What can hang from each mark:
q_221: q_734 q_848
q_734: q_221 q_634 q_881
q_881: q_221 q_397 q_634
q_634: q_221 q_848
q_397: q_221 q_634 q_734 q_848
q_848: q_881

Every row comes from one small tree of marks. Brackets hold a mark, then the marks that hang from it, in the order of their numbers. Every link used is in the known rows. Which tree was each row made from?
Known rows:
{q_634 {q_848 q_881}}: [ 1.125 -0.915 -2.213  0.712  0.546 -1.987  0.747  1.170 -0.257 -0.546
 -0.012 -1.042  0.085 -0.625 -0.260  0.884  0.373 -0.188  0.152  0.038
 -0.852  1.538  0.034 -1.164  0.028]
{q_848 {q_881 q_221}}: [ 1.426 -0.263  0.618  0.079  0.291 -1.807 -0.711  0.936  0.068 -2.062
 -0.966 -0.144  0.745 -1.541 -1.999  0.634  1.194 -0.891 -0.245  0.611
 -0.586  1.902 -0.156 -2.089 -0.247]
{q_881 {q_397 q_221} {q_634 q_848}}: [ 1.644  0.106  3.525  0.444  0.175 -1.115  0.601  1.184 -0.565 -1.199
 -1.008  2.385  1.613 -1.210  2.550  1.051 -2.384 -0.691  3.294  1.176
 -0.266  0.209  0.056 -0.385  1.689]
{q_734 {q_881 q_221 q_397 {q_634 q_848}}}: [ 1.381 -1.183  1.641  1.411  0.222 -0.972  0.059  1.551 -1.179 -3.717
 -0.680  3.904  2.028 -2.435  1.229  0.160 -0.886  0.237  2.844  0.601
 -0.762  0.745 -0.663 -2.314 -0.690]
{q_734 {q_221 q_848} q_634}: [ 0.269 -0.129 -1.033  2.110  1.004 -2.386  0.227  2.421  2.601  0.197
 -4.281 -2.564  1.129 -2.195  1.507  1.884 -1.200 -0.903 -1.205 -0.255
 -0.769  2.301 -0.376 -1.659  0.081]
{q_397 q_221 {q_734 q_634 q_881} q_848}: [-0.455 -0.919  4.171  1.567  0.921 -1.145  1.274  1.239  2.527  2.836
 -5.709  2.476  2.160 -1.521  0.445  1.864 -2.382 -1.001 -1.081  2.458
  0.008  0.214 -0.207 -2.269 -0.004]
{q_397 {q_634 q_221} q_734 q_848}: [-0.721 -1.592  5.501  1.193  0.100 -2.364 -0.042  1.620 -0.141  2.050
 -4.062  1.966  2.038  0.029  1.888  1.847 -2.413 -1.645  0.281  1.895
  0.073  0.116  0.138 -2.137  0.516]
{q_221 {q_734 q_634} q_848}: [-0.662 -0.524  1.328  2.864 -0.415 -2.865 -1.058  1.218  3.387 -0.751
 -2.608 -0.833  1.800 -1.297  1.499  1.731  0.208 -1.988 -1.771 -0.310
 -1.177  2.423 -1.167  1.509  2.993]
{q_881 {q_397 q_848} {q_634 {q_221 q_734}}}: [ 1.043 -0.893  5.611  0.756 -0.790 -1.130 -0.812  1.488 -0.181 -2.353
 -1.375  3.536  2.334 -0.832  2.638  0.865 -1.670 -2.947  2.494  1.116
 -0.068  0.314 -0.346 -0.143  2.545]
{q_634 {q_221 q_734 {q_848 q_881}}}: [ 0.573 -0.879  2.474  2.459 -0.703 -2.818 -1.609  1.226  0.952 -1.617
 -0.573 -1.804  1.271 -0.315  0.913  1.002  0.957 -2.938 -1.710  0.122
 -1.005  2.231 -0.489  0.528  2.236]
{q_397 q_634 q_734 q_848}: [-1.241 -1.056  4.358  0.494  0.147 -2.066  0.345  1.347  0.495  2.254
 -4.551  2.187  2.018 -0.508  1.081  2.107 -2.011 -1.287  0.402  2.056
  0.083 -0.134 -0.274 -1.512  1.119]
{q_221 {q_734 q_634} {q_848 {q_881 q_397}}}: [-0.772  0.538  1.758  2.919 -1.028 -3.432 -1.079  0.796  3.403 -1.534
 -1.255 -0.195  1.678 -1.758  0.364  1.292  1.866 -2.926 -1.486 -0.554
 -1.860  2.201 -1.484  1.745  3.321]
{q_221 {q_734 q_634 {q_881 q_397}} q_848}: [-1.071 -0.327  1.671  3.838 -0.746 -2.700 -0.996  1.223  2.627 -1.709
 -1.954  1.353  2.129 -2.155  1.592  0.960  1.088 -2.020 -1.148 -0.623
 -1.766  1.997 -1.853  0.637  2.938]
{q_881 {q_221 q_734 q_848} q_397}: [ 0.572 -0.767  5.558  3.034 -0.690 -2.696 -2.106  1.078  0.115 -3.529
 -0.766  1.509  1.840 -1.554  2.434  0.802  0.252 -3.533  1.195  1.048
 -1.116  1.229 -1.366  0.836  3.129]
{q_734 q_881}: [ 0.367 -0.780 -0.809  0.801  0.481 -0.722 -0.292  1.349 -0.719 -1.103
 -1.549  1.435  0.919 -1.838 -0.417  0.397  0.502  0.128 -0.337 -0.100
 -0.533  1.469 -0.677 -3.338  0.267]
{q_734 {q_221 q_848} q_634 q_881}: [-0.209 -0.270 -1.869  2.824  1.047 -1.998  0.584  2.591  2.558 -0.227
 -4.364 -1.455  1.431 -2.941  0.718  1.327 -0.477  0.156 -1.831 -0.429
 -1.040  2.258 -0.847 -2.562 -0.887]
{q_848 {q_881 {q_397 {q_734 q_634}}}}: [ 0.029  0.131  0.860  0.640 -0.335 -2.324 -0.296  0.543  0.392 -1.144
 -0.883  2.147  0.960 -1.967 -0.801  0.812  0.778 -2.413 -0.042 -0.060
 -1.365  0.988 -0.553 -2.625  1.001]
{q_881 {q_221 q_734} q_634}: [ 1.331 -1.165  3.542  0.105 -0.692 -1.068 -1.173  1.274  1.221 -3.880
 -2.311  1.744  2.141 -1.520  0.704  1.399 -1.774 -0.906  1.312  1.096
  0.034  1.305 -0.349  0.298  1.141]
{q_397 q_634}: [-0.388  0.025  1.587  0.348  0.352 -1.948 -0.515  1.283 -0.141  0.567
 -2.533  0.729  1.020 -0.903  0.506  1.273 -0.544  0.577  0.590 -0.061
 -0.241  1.487 -0.338 -2.187  1.177]
{q_221 q_734 q_848}: [-0.316 -0.646  2.202  2.264 -0.796 -2.422 -1.387  1.116  1.628 -1.359
 -1.649 -1.370  1.568 -0.738  1.621  1.589  0.616 -2.760 -1.381  0.423
 -0.874  1.749 -1.206  2.048  3.743]
{q_634 {q_221 q_734} {q_848 q_881}}: [ 1.251 -1.983  0.170  2.374 -0.167 -2.619 -0.189  1.357  0.179 -1.366
  0.432 -1.646  0.195  0.298  1.014  0.943 -0.197 -1.503 -0.629 -0.011
 -1.010  1.817  0.131 -0.084  0.652]
{q_734 q_221}: [ 1.024 -0.586 -0.583  0.423  0.830 -1.020  0.115  2.202 -0.286 -0.611
 -3.098 -1.983  0.135 -1.388  0.873  1.499 -1.346 -1.150 -0.306  0.444
  0.122  1.173 -0.064 -2.726  0.447]
{q_221 {q_734 q_881}}: [-0.265 -1.135  0.581  1.585 -0.585 -1.101 -0.809  1.156  0.694 -1.722
 -1.783  0.901  0.955 -1.229  0.109  0.958  0.282 -1.112 -1.115 -0.054
 -0.541  1.427 -1.196 -0.750  2.291]
{q_881 q_634}: [ 1.087 -0.322  0.608 -1.181 -0.115 -0.647 -0.266  1.263  0.132 -1.907
 -1.834  1.451  1.729 -1.530  0.380  1.176 -1.266 -0.185  1.388  0.261
  0.056  1.232 -0.026 -1.574  0.893]

Write each row's tree:
[-0.311 -0.859  1.813  1.980 -0.797 -1.225 -0.981  1.019 -0.010 -2.313
 -0.934  2.135  1.040 -1.451  0.819  0.585  0.390 -1.909 -0.163 -0.165
 -0.870  0.994 -1.446 -0.869  2.965]
{q_221 {q_734 {q_881 q_397}}}
[-0.532  0.625  7.361  1.645 -0.088 -1.815 -0.320  1.092  0.629  1.378
 -3.298  2.395  1.486 -0.517  2.118  1.401 -1.197 -1.892  1.505  1.751
  0.075  0.060 -0.889  0.558  3.916]
{q_881 {q_397 {q_221 q_734} q_634 q_848}}
[ 0.986 -2.855  0.367  3.167  0.130 -1.887 -0.154  1.742 -0.563 -1.471
 -0.232 -0.232  0.601  0.017  2.454  0.735 -1.085 -0.729 -0.285 -0.121
 -0.828  1.570 -0.146 -1.039  0.486]
{q_634 {q_221 {q_734 q_881}} q_848}
[-0.236  0.146 -0.500  3.360  0.801 -2.195  0.355  2.479  1.665 -0.983
 -3.445  0.143  1.545 -3.245  1.563  0.969 -0.126 -0.848 -0.517 -0.516
 -1.384  1.756 -1.214 -2.738  0.013]
{q_734 {q_221 q_848} q_634 {q_881 q_397}}
[ 0.897 -0.460  1.375  0.646 -0.363 -1.925 -1.064  0.813  1.036 -2.517
 -1.104 -0.272  0.765 -1.348 -1.757  0.923  1.088 -1.543 -0.819  0.619
 -0.676  1.860 -0.530 -0.532  0.986]
{q_848 {q_881 {q_221 q_734}}}
[ 0.605 -0.435  0.225  2.097  0.651 -2.854 -0.699  1.376  1.891 -0.248
 -1.704 -0.545  1.417 -1.460  0.542  0.856  0.228 -0.993 -1.231 -0.833
 -1.224  2.956  0.005 -2.220 -0.187]
{q_734 {q_634 {q_221 {q_848 q_881}}}}
[-1.057  0.399  6.152  1.716  0.160 -1.441  0.385  1.423  2.338  2.862
 -5.312  1.149  1.768 -0.422  0.613  1.769 -1.330  0.106 -0.394  2.289
  0.494  0.501 -0.832  0.890  2.642]
{q_397 {q_221 {q_734 q_881}} q_634 q_848}
[-0.059  0.427  2.761  1.315 -0.832 -2.683 -1.037  0.827 -0.096 -1.307
 -0.274  1.160  0.797 -0.947 -0.269  0.607  1.220 -1.851  0.245 -0.343
 -1.078  1.381 -0.685 -1.142  2.136]
{q_848 {q_881 {q_397 {q_634 {q_221 q_734}}}}}
[ 0.969  1.127  5.139  0.458 -0.315 -1.412 -0.524  1.009  0.217 -1.400
 -1.711  2.038  2.409 -1.785  2.169  1.094 -1.310 -1.888  2.267  1.348
 -0.338  0.555 -0.485  0.201  2.781]
{q_881 {q_397 {q_221 q_848}} q_634}
[ 0.556  0.916  5.886  1.082 -1.033 -1.593 -0.826  0.946  1.120 -1.901
 -1.817  2.017  2.456 -1.509  2.419  1.400 -1.400 -2.500  1.659  1.250
 -0.451  0.502 -0.860  1.738  3.988]
{q_881 {q_397 {q_221 q_734 q_848}} q_634}
[ 0.370 -0.326  3.496  0.428 -0.785 -1.649 -0.213  1.558 -0.303 -2.443
 -2.355  2.026  2.344 -2.198  2.622  1.719 -2.312 -3.172  1.939  1.170
 -0.610 -0.293 -0.523 -1.079  1.740]
{q_881 {q_397 {q_734 {q_221 q_848}}} q_634}
[ 0.193  0.669  2.572  0.820 -0.143 -2.222 -0.041  0.426  0.950 -0.055
 -1.635  1.596  1.003 -1.744 -0.711  1.044  0.096 -2.308 -0.200  0.597
 -1.066  0.808 -0.344 -2.101  1.414]
{q_848 {q_881 {q_397 q_221 {q_734 q_634}}}}
[-0.679  1.086  6.509  2.540 -0.473 -2.723 -1.129  0.940  0.689  0.331
 -2.239  1.127  1.648 -0.873  2.441  1.404 -0.618 -2.058  0.927  0.889
 -0.733  0.768 -1.176  1.160  4.328]
{q_881 {q_397 {q_221 q_734 q_848} q_634}}
[ 0.552  0.178  4.947  1.549 -0.228 -1.446 -0.984  0.682 -0.184 -0.767
 -1.381  1.622  0.820 -0.900  1.786  0.999 -0.820 -2.714  0.897  0.892
 -0.359  0.561 -0.829 -0.430  3.823]
{q_881 {q_397 {q_221 q_734}}}
[ 1.248 -1.627  1.340  2.775 -0.381 -2.727 -0.389  1.227 -0.542 -1.971
  1.186 -0.333  0.285  0.043  1.717  0.581 -0.025 -2.256  0.339 -0.072
 -1.288  1.394 -0.130 -0.178  1.411]
{q_634 {q_221 q_734} {q_848 {q_881 q_397}}}
[ 0.264  0.247  4.398  1.910 -0.077 -1.751 -0.770  0.767  0.957 -0.427
 -1.912  2.024  0.945 -1.269  1.786  1.033 -1.010 -2.215  0.681  0.440
 -0.579  0.978 -0.757 -0.864  3.359]
{q_881 {q_397 {q_221 {q_734 q_634}}}}
[ 0.185 -0.484  1.676  3.229  0.640 -2.345 -0.714  1.490  1.181 -2.180
 -1.970  3.237  2.193 -3.154  0.896  0.184  0.445 -0.416  0.554 -0.359
 -1.584  2.134 -1.202 -2.941 -0.312]
{q_734 q_634 {q_881 {q_221 q_848} q_397}}
[ 0.070 -1.535 -0.412  2.257 -0.024 -2.144 -0.045  1.263  2.366 -0.638
 -2.020 -0.082  0.725 -0.804  1.406  1.579 -1.090 -0.710 -0.677 -0.622
 -0.862  2.026 -0.573  0.043  1.726]
{q_221 {q_734 {q_634 q_848}}}
[-1.089 -1.677  4.827  1.756  0.222 -1.984  0.203  1.760 -0.278  1.741
 -4.148  2.870  2.274 -0.607  1.266  1.363 -1.832 -0.807 -0.084  1.758
 -0.115  0.098 -0.209 -2.914 -0.328]
{q_397 {q_634 q_221} {q_734 q_881} q_848}
[ 0.311 -0.027  3.093  1.532  0.261 -1.532 -0.337  0.918  2.690  0.854
 -3.549 -0.153  0.922 -0.880  0.806  1.744 -1.556 -1.005 -1.111  0.664
 -0.159  1.696 -0.314 -0.190  2.486]
{q_397 {q_221 {q_734 q_634}}}
[-0.543 -0.873  3.163  1.753 -0.180 -2.640 -0.033  1.046 -1.501 -0.211
 -1.170  2.905  1.209 -0.885  2.729  1.269 -1.600 -1.556  2.191  0.505
 -1.026 -0.130 -0.544 -2.087  1.647]
{q_881 {q_397 {q_634 q_848} q_734}}
[ 1.833 -1.715 -0.833  1.625  0.719 -2.413  0.187  1.414 -0.948 -0.825
  0.541 -1.306  0.180 -0.015  0.732  0.588 -0.156 -0.662  0.067 -0.074
 -0.861  1.886  0.639 -1.994 -0.854]
{q_634 q_221 {q_848 q_881}}
[ 1.637 -1.957  2.352  0.913 -0.346 -1.418 -0.324  1.474  1.000 -3.639
 -1.681  1.083  1.892 -1.140  1.641  1.537 -2.266 -0.330  1.950  1.124
 -0.196  1.194 -0.144  1.009  0.455]
{q_881 {q_221 q_734} {q_634 q_848}}
[ 0.138  1.683  3.082  0.492 -0.086 -2.246 -0.239  0.634  0.096  0.225
 -1.245  1.056  0.775 -1.326 -0.896  0.745  0.815 -0.970  0.593  0.463
 -0.726  1.062 -0.510 -1.350  1.888]
{q_848 {q_881 {q_397 q_221 q_634}}}
[-0.130  0.879  3.154  2.247 -0.148 -2.690 -0.448  0.784  3.932  0.861
 -3.100 -1.783  1.455 -1.135  0.020  1.834  0.209 -1.671 -2.152  0.780
 -0.850  2.128 -0.718  1.810  2.932]
{q_397 {q_221 {q_734 q_634} {q_848 q_881}}}
[ 0.965  0.004  3.785 -0.574 -0.181 -0.732 -0.033  1.324 -0.535 -1.721
 -1.704  3.954  2.216 -1.581  1.609  0.797 -1.187 -1.893  3.135  1.182
  0.049  0.095 -0.399 -1.011  1.987]
{q_881 {q_397 q_848} q_634}
[ 1.319 -2.701  1.057  2.736  0.115 -2.169 -0.403  1.618 -0.522 -1.209
 -0.153 -0.991  0.363  0.501  2.964  1.047 -1.612 -1.420  0.150  0.099
 -0.661  1.608  0.196 -0.508  1.017]
{q_634 {q_221 q_734} q_848}
[-0.426  1.351  4.816  1.578  0.524 -2.578 -0.438  1.278  1.310  2.354
 -3.755 -0.911  1.692 -0.698  1.346  1.789 -0.935  0.092 -0.202  1.273
 -0.203  1.443 -0.382  0.246  2.280]
{q_397 {q_221 q_848} q_634}
[ 0.672 -0.978  1.189  2.023  0.565 -1.519 -0.919  1.496 -0.214 -2.190
 -1.801  0.887  1.834 -2.137  0.066  0.436  0.663 -0.254 -0.261  0.785
 -0.777  1.823 -0.905 -2.081 -0.183]
{q_734 {q_881 {q_221 q_848}}}
[-1.050  0.781  3.291  2.471 -1.459 -3.457 -1.375  0.777  1.877 -1.458
 -0.884 -0.419  1.634 -1.149  0.456  1.320  1.891 -2.905 -0.881  0.082
 -1.514  1.533 -1.559  2.508  4.100]
{q_221 q_734 {q_848 {q_881 {q_397 q_634}}}}
[ 1.395  0.401  1.847 -0.253 -0.647 -1.682 -0.604  0.919 -0.599 -2.798
  0.249  1.912  1.414 -1.626 -0.367  0.344  0.590 -1.766  1.330 -0.133
 -0.792  1.252 -0.065 -1.983  0.800]
{q_848 {q_881 q_397 {q_634 q_221}}}
